In the rows, 128 means zero.
Known rows, with every step that occurs:
Y -> T: [ 47 183 128  99  99 110 141 120 164 102 119 106  86 106 132 135 120 108
 181  68 129 142 161  99 150 148 131 121 134 130  91 198  98]
B -> V: [115  60 121 123 107 155  89 112 122 132 114 138  55 137 103 124 113 125
 117 125 143 144 132 150 109 126 115 133 128 143 107 123 112]
V -> U: [171  86 130 103 117 132  87 142 139 117 186 114 157 127 143 132 134 149
  59 139 149  98 141  96 130 116 105 122 131 141 110  67 165]
N -> T -> H -> V: [ 88 157 115  86 202 214 159 123 128 133 125 106 155  83 115 163 104 104
 100 122 151 152 125 159 129 152 137 131 153  98 120 222 145]
V -> Q -> T -> Y: [113 118 148 142 122  71 114 153 101 109 179 142  59 159 157 117 136 113
  91  96  97  47 101 141 171 113 119 113  91 120 125  79  99]
Q -> T -> U -> V -> F: [193 139 127 125 116 127 145 131 130 128 143 147 145  95 106 163 131 128
 117 173 123 113 159 112 132  81 133 131 122  93 109  65 135]
G -> T: [161 158 128 151  91  78 160 127 175 133 133 127  61 120 129 123 143 114
 145  90 135 122 112 119 140 129 116 118 112 127  56 170 124]
V -> Q -> T -> U: [151 119 140 121 130 113 120 144  92 110 152 121  99 145 148 140 135 117
  76 134 111  76 127 100 153  99 112 117  74 106 131  35 100]
H -> V -> A -> T: [ 85 183 105 117 138  68 198 116 108 143 131 150 190 146 119 118 124 130
 117  74 120 105 171 148 116 134 130 131 148 155 179 104 147]
H -> V -> B: [ 45 168 122  75 131  96 113 130 116 146 170 111  29 108 106 133 113 146
 176 117 157 136 111 157 103 141 116 132 178 142 128 182 151]
U -> T -> A: [104 106 143 154 151 135 155 131 143 131 149 133 220 173 112 110 113 106
 151 177  91 130 157 131 125 112 145 130 126 131 139 178 126]
F -> V -> A: [104 113 137 113 137  96 137 111  76 149 123 143 161 186 106 116 117 165
 154  88 125 110 143 149 122 130 138 125 155 185 154 106 176]
F -> V: [118  87 138  99 120 137 101 110 103 146 108 143  88 153 108 123 128 134
 173  86 128 133 118 148 114 143 136 130 150 156 138 142 147]
T -> U: [186  86 130 113 117 163  90 135 146 112 138  80 141  90 129 138 126 139
 109 172 119 111 127 119 128 130 148 130 100 126 120 111 130]
N -> T -> U: [164 142 122 121 159 196 110 130 149  99 155  85 174  93 136 162 116 114
 119 156 135 106 132 112 141 122 140 126  95 106 141 152 147]
F -> V -> B: [ 63 139 139 102 132 102  75 113  95 151 129 134  36 173 103 133 117 150
 208 107 157 142  98 144 109 132 129 129 182 157 150 161 161]
D -> V -> A -> T -> Y: [ 73 109 111 199 158  47 136 112 130 157 137 130 186 180 120  95 119 135
 141 119 109  82 144 148 133 130 157 129 147 159 181 127 171]
A -> T -> U -> V -> Q: [191 118 117 150 124 106 112 130 136 138 114 169 168 166 139 119 130  93
 145 132  84 136 147 105 102 108 133 133  95 104 210  45 106]
U -> T -> N: [ 89 160 168 155 124 143 124 120 185 126 122 142 118 127 137 117 104 104
 240 154 102 110 118 124 137 106 114 130 158 101 135 123  96]
D -> V -> Q -> T: [ 41  88 134 154 143  70 122 117  86 162 161 134  49 172 122 116 128 115
 130 109 126 100 128 112 128 107  98 119 130 131 121  88 131]
Q -> T -> N: [ 77 197 162 141 119 157 147 115 153 119 126 123  83  92 138 138 111 116
 148 139 130  73 113 113 171 102 105 125 135 108  91  52  94]
H -> V -> U -> T: [142 116 117  72 155 151 148 141 136 128 137 146 199 138 132 131 131 121
 119 133 132 120 170 135 100 111 112 132 149 111 145 121 155]
A -> T -> D -> V: [117 130 121 165 113  61 120 111 176 164 138 148 168 115 137 102 145  98
 160 132  97 135 124 146 106 138 134 139 105 150 211 142 125]
A -> T -> H -> V -> U: [149 128  98  96 181 172 158 126 147 141  75 146 215 121 135 144 129 105
  26 123 146 150 153 124 115 140 135 136 153  99 156 110 133]
J -> G -> T -> U -> V: [228  78 126 143  90 185 156 142 131 118  72 119 156 100 118 138 130 153
 163 185 137 164 139  94 117 128 160 135 121 129  94 122 127]
J -> G -> T -> Q: [164  73 141 161  63 100 153 138 124 116 120 124   4 137 149 135 121 152
 154 149 119 142  98  87 143 158 125 126 104 155  68 175 108]
Q -> T: [ 82 159 136 127 103 112 155 121 124 114 161 119  94  92 122 146 138 118
 118 125 130  85 130 114 158 109 117 117 128 131  83 102 107]
B -> V -> Q: [118  42 130 123 115 110  76 124  91 136 131 164  14 193 123 113 113 117
  95  94 130 133 123 141 107 117  94 128 109 137 128  82 104]
D -> T -> H: [ 86 161 126 160 153 143 137 122 161 122 129  98 184 102 121 151 116 118
  99 135 132 193 124 114 152 141 135 122 177  94  70 178 105]
V -> G: [113 102 137 120  95 158  95 130  79  98 147 108  80  90 126 121 143 183
 121 124 175 139  87 114 142 137 129 121 127 155 127 154 118]
Q -> T -> Y: [106 140 138 143 118 121 132 140 142 102 161 113 103  96 136 132 137 119
 104 131 108  48 108 152 181 121 144 120 110 122  98 128 110]
F -> V -> A -> T -> D: [139 159 131 130 131  61 151 111 108 152 103 179 241 189 132 106 139 134
 148  87  97 110 144 161 117 133 148 135 114 183 236  93 153]
T -> U -> V -> A: [185 111 128 138 129 138 124 136 121 135 145 116 219 125 108 123 106 160
 145 190  95 127 161 130 113 107 152 133 121 147 153  55 164]
N -> T -> H -> V -> G -> J: [130 203 110 105 197 238 153 128  81 108 106 114 186  66 125 143 143 134
  56 130 171 166 101 177 114 163 120 129 163  94 107 227 142]

Rows:
[165  56 145 155  92  80 140 145 107 148 119 137  89 143 146 103 145 149
 153 134 129 148 103 116 116 144 127 132  94 164 132 142 126]  J -> G -> T -> D -> V -> Q
[169 131 114 131 162 119 148 106  94 139  61 150 250 201 120 129 128 136
 131 109 116 105 165 129 120 123 161 133 125 154 211  71 159]  F -> V -> A -> T -> U
[164 148 113 108 133 160 157 144 109 109  82 128  78 104 134 106 148 156
 108  87 162 127  83 178 141 155 148 130 104 118 103 221 132]  H -> V -> G -> T -> Y
[ 90 157 131 185  94  55 120 122 155 119 185 120  51 158 151 137 108 115
 160 126  78 160 108 101 148 143 101 121 120 118  90 167 104]  D -> T -> Q
[103 184 143 165 114 124 126 107 189 131 100 154 107 125 149 120 112  95
 170 105 117 101 117 106 142 125 117 132 144 111 163  73  93]  A -> T -> N
[120 139 131 143 150 150 100 139 156  99 188 107 129 107 144 135 119 109
 135 115 117  72  99 156 163 139 144 122 114 120 139 201 148]  N -> T -> Y
[125 141 117  74 186 205 178 134 114 131  98 116 190  88 123 162 126 124
   8 151 158 117 153 131 146 116 124 129 142  96  82  89 136]  Q -> T -> H -> V -> U
[174  43 113 106 128 181  78 127 127 125 120 142 132 159 122 131 119 138
  41 143 163 127 152 123 107 105 100 132 121 133 113  62 149]  B -> V -> U
[163 107 113 142 103 186  86 120  64 100  94 149  95 115 114 103 159 163
  68 131 171 159 103 170  93 136  98 130 142 137  94 131 107]  B -> V -> G -> J
[162  99 133 124 132 132 114 143 150 112 170 138 203 150 141 131 138 125
 121 160 128 106 157  94 124  94 107 122 141 119 136  96 145]  V -> U -> T
[196  70 136 120 124 136  80 145 116 139 149 138 119 149 127 118 116 128
 146 158  85 141 134 122 103 113 129 131  97 116 162  51 130]  T -> U -> V -> Q
[152  93 135 142  73 133 162 136 120 112 108 117  89 103 126 136 141 155
 150 127 159 140 122  92 140 144 139 124 140 154  66 158 116]  J -> G -> T
[227 172 102 171 116 165 121 124 115 109  85 162 240 104 132 111 172 126
 121 165 116 159 133 134  90 126 132 135 128 104 176  77 110]  A -> T -> U -> V -> G -> J
[149 157 117 156 132 140 115 128 166 102 133  83 210 112 135 149 127 122
 121 154 117 156 141  99 141 123 138 125 126  92 100 128 116]  D -> T -> U
[100 135 143 140 107  82 136 132  96 148 180 181  71 158 122 119 127 109
 162 108  95 124 134 122 123  92  96 120 126 124 137  47 111]  U -> V -> Q -> T
[156 141 121 112 165 115 185 137 134 156  80 144  59 142 131 126 127 104
  81  77 134 160 105 149 126 147 116 125 121  94  65 179 119]  G -> T -> H -> V -> Q
[ 96 201 123 125 109 115 126 124 130 112 101 118 170  85 145  89 167 137
 161 113 128 171 130 157 113 166 122 133 114 143 130 214 111]  Y -> T -> D -> V -> G -> J
[177  67 130  75 142 171  86 125 103 137 115 146 162 177 128 129 134 148
  96 107 147 115 140 120 112 123 120 129 143 148 145  78 183]  F -> V -> U
[ 89 193 142  86  84  89 135 133 188 106 134 113 141  79 153 121 134 106
 176  88 100 143 144 133 147 156 137 130  86 145 138 200  92]  Y -> T -> D
[152 139 130 118 125 165 140 130 133 103 126  91 152  84 129 158 136 122
  89 172 125  84 138 108 157 105 140 125  92 109 100  76 110]  Q -> T -> U
[ 55 145 125  79 176 152 120 132 122 155 122  95  61  92 101 148  99 144
 118 147 162 173 103 161 116 156 140 135 193 119 106 202 137]  T -> H -> V -> B
[118 163 120  87 120 159 129 127 172  90  86  79 144  99 137 146 119 111
 155 115 122 139 170  95 148 145 157 128  97 109 103 174  99]  Y -> T -> U
[117 113 129 164 120  23 110 122 146 168 151 170 139 163 152  91 148  92
 146 106  87 129 116 137 105 133 118 135  87 147 235 103 115]  A -> T -> D -> V -> Q
[ 99  87 132  75 170 144 130 138  96 154 120 128  69 127 123 127 111 123
  73 104 125 154 113 159 116 156 127 130 148 113 116 149 119]  T -> H -> V -> Q
[114 199 116 166 137 120 101 129 158 128 150 108 179 131 113 149 109 131
 196 187 123 198 135 106 117 103 133 131 163  91 130 124 134]  D -> T -> U -> V -> B
[121 110 138 157  95  87 131 138 131 147 123 108  86 112 125 120 136 168
 193 174 162 164  95 121 118 143 140 136 136 169 124 190 147]  J -> G -> T -> D -> V -> B
[116 103 115 173 129 130 138 113 106 146  94 118  61 131 109 106 145 161
 147 123 186 164  93 115 124 132 125 124 127 138  91 199 150]  D -> V -> G -> T
